Each row comes from the steps of one path. Every step used is in the known rows, and no mark comes twice. Write the path behind each row, first mark first.
In the rows, zero is written as 128.
Known rows
dibiv/pigop/febera/boten/bini: [105 113 123 122 117 106 145 118 110 170 169  89 120 118 156 131 130  94
 160 131 123 151 144 143 129]
boten/febera/pigop: [131 134 246 128 135 109 124 136 159 130 148 111 135 161 178 134 102 114
 174 138 145 110 124 144 116]
seba/bini/dibiv/pigop/febera/boten: [109 120  81 128 123 124 131 109 134 186 165 134 131 157 191 144 135  90
 133 127 121 127 138 146 135]
dibiv/bini/seba/lila/febera: [131 121 126 134 143 139 115 126 181 178 136 152  93  87 147 120 104  91
 128 131 198 110 111 108  97]
febera/pigop/bini/seba/lila/dibiv: [151 129 150 150  99 158 138  96 126 136 150 136 130 160 163 124 115  83
 148 119 187 100 130 124  92]
seba/bini/lila: [135 128 126 139  94 121 135 103 167 175 134 120 124 197 161 134 134 131
 115 130  53 128 160 116 133]
dibiv/bini/seba: [133 131 146 132 112 157 113 123 159 141 142 151 133 128 148 124 123 121
 124 141 130 111 135 102 124]
boten/bini/seba/lila: [147 126  90 130 113 119 134 125 150 135 149 155 159 116 122 128 122  97
 135 112 175 113 135 107 100]
dibiv/bini/seba/lila/febera/boten: [121 114  87 130 152 121 117 120 166 216 144 154 107 109 218 128 115  72
 138 120 157 126 118 104 108]
puzu/boten: [109 134 117 131 139 116 145 129 133 149 136 163 125 133 112 139 127 101
 136 116  76 120 123 116 124]
puzu/boten/febera: [131 134 185 123 163 116 137 136 169 151 135 124  94 103  95 146 113  94
 135 128 104 125 124 119 103]
febera/boten: [119 120  88 127 141 114 127 124 130 179 138 137 134 143 206 134 133  98
 137 118 112 137 127 118 132]
seba/bini/dibiv/pigop/febera/boten/puzu: [108 112 160 114 112 103 125 110 149 194 152 137 111 122 163 149 125 115
 145 136 116 121 169 119 136]
pigop/febera/boten/bini/seba: [132 134 128 126 106 138 132 125 151 163 158 139 131 120 166 133 136  84
 134 137 141 109 125 115 131]
lila/dibiv/pigop: [107 120 152 154 106 156 150 101 132 117 146  98 133 187 117 120 126 112
 147 140 150 113 149 141 130]
puzu/boten/febera/pigop/bini/seba/lila: [156 136 136 129 110 114 126 133 156 129 157 184 147 132 118 140 122  97
 145 111 159 101 130 112  88]
pigop/febera/boten/bini/seba/lila: [140 126  75 127 118 116 133 120 144 156 159 159 146 104 146 135 126  82
 135 109 181 113 132 111 100]
puzu/boten/febera/pigop/bini/lila/seba: [141 148 252 145 102 121 142 126 172 151 151 153  67 157 168 143 147 117
 137 122 133  95 157 119 142]
seba/lila/bini/dibiv/pigop/febera/boten/puzu: [104 105 155 110 118  95 121 112 131 216 150 129 102  97 157 145 115 115
 160 130 148 123 175 112 120]
bini/dibiv/pigop/febera: [104 134 128 131 106 147 131 113 127 133 164 126 111 140 107 139 124 115
 126 142 167 109 140 168 136]
bini/seba/lila/febera/pigop: [125 131 193 137 124 118 121 131 170 157 149 154 136 151 203 123 100  94
 170 133 191  89 107 133 113]
dibiv/bini/lila/seba: [127 136 203 147 114 137 137 112 170 160 141 132  73 144 185 132 141 130
 120 122 147 110 167 107 149]
pigop/bini: [152 128 157 120  93 124 117 137  94 104 141 135 107 127  89 131 143 151
 138 133  97 144 138 141 114]
bini/lila/dibiv/pigop: [105 125 157 160  92 157 151  92 145 136 145  98 125 212 129 121 124 112
 145 141 132 109 161 136 133]
bini/dibiv/pigop: [110 129 128 145  94 145 134 123 147 118 154 130 165 216 104 126 118 126
 141 146 137 114 156 150 150]
boten/bini/seba: [140 136 148 130  99 143 133 131 153 134 147 135 142 131 131 125 132 102
 135 143 138 108 130 112 131]

Which path is each row?
[112 121 123 136 124 121 123 118 159 213 142 137  88 158 204 130 129  90
 144 136 112 129 132 121 129]
dibiv/pigop/bini/lila/febera/boten
[103 130 132 138 107 148 153  97 128 141 172 122 102 114 106 138 127  82
 140 130 175 102 136 148 113]
puzu/boten/bini/seba/lila/dibiv/pigop/febera
[105 126 128 138 115 148 144  96 117 132 161 112  99 114 111 136 127 100
 133 128 191 108 137 158 112]
seba/lila/dibiv/pigop/febera
[127 131 155 156 102 167 146  83 135 171 129  99  91 184 174 123 116  94
 127 133 129 114 145 123 118]
bini/lila/dibiv
[115 125 168 137 123 130 131 119 175 202 131 105  61 125 155 118 109  99
 136 149 134 124 128 125 124]
boten/bini/lila/febera
[126 128 108 128 103 135 130 122 122 181 164 118 136 170 165 133 105  90
 142 140 130 140 145 151 138]
pigop/febera/boten/bini/dibiv
[109 117 136 138  97 137 129 123 130 153 153 100 152 201 102 122 113 134
 157 150 137 124 166 144 138]
lila/bini/dibiv/pigop
[120 126 189 136 133 108 122 130 161 154 148 141 135 148 199 122  97 100
 174 129 182 101 109 139 112]
seba/lila/febera/pigop
[103 124  89 128 126 128 129 113 127 183 162 137 122 150 189 142 131  89
 137 128 138 124 136 146 138]
bini/dibiv/pigop/febera/boten
[114 114 118 139  99 130 131 120 131 151 156 106 159 198  99 123 112 131
 158 141 150 123 168 141 128]
seba/lila/bini/dibiv/pigop
[118 109 159 141 129 157 125  94 114 155 143  82  97 128 157 117 102 121
 143 133 122 152 150 121 104]
lila/dibiv/bini
[152 136 131 130  82 148 112 134 113 130 150 149 134 188 110 132 117 132
 132 143 117 133 145 152 132]
pigop/bini/dibiv
[108 112 197 119 109 100 121 118 160 206 136 141  76 116 164 138 123 119
 156 143 111 121 166 104 131]
dibiv/pigop/bini/lila/febera/boten/puzu
[150 127 101 134 100 142 123 121 150 153 150 137 164 208 140 133 114 117
 118 137 100 129 146 142 137]
seba/bini/dibiv
[149 140 165 140  74 167 126 123 142 109 151 156 132 166 106 128 145 117
 132 147 137  96 137 123 125]
lila/dibiv/pigop/bini/seba
[132 139 204 146 103 125 150 118 166 157 143 123  80 144 173 132 147 117
 126 123 151 108 162 114 155]
boten/bini/lila/seba
[123 105 132 142 131 147 126  91 117 153 147  97 109 123 154 118  97 115
 145 120 142 149 152 116  89]
seba/lila/dibiv/bini
[126 135 159 140  66 129 130 115 135 141 142 130 103 199 114 131 139 147
 137 140  70 126 170 133 133]
dibiv/pigop/bini/lila
[119 130 149 137  90 119 142 111 143 171 139  98 108 171 147 126 123 122
 140 136  81 137 162 122 134]
boten/bini/lila
[112 125 147 138 103 132 122 103 150 178 134 112  96 171 165 126 114 140
 130 135  71 139 168 112 126]
dibiv/bini/lila
[121 122 120 132 128 120 120 120 155 221 136 140  80 142 216 131 127  88
 137 132 108 131 124 118 125]
pigop/bini/lila/febera/boten
[147 132  79 132 119 126 128 124 156 130 140 178 160 123 128 131 125 101
 123 110 182 102 128 104 102]
bini/seba/lila
[155 123 151 135 122 120 141 119 165 136 146 130 131 142 153 136 156 128
 112 116 112 121 146 119 139]
lila/seba/bini
[111 124  89 120 142 119 127 116 118 188 149 137 104 106 201 144 136  89
 129 119 133 130 121 135 127]
pigop/febera/boten
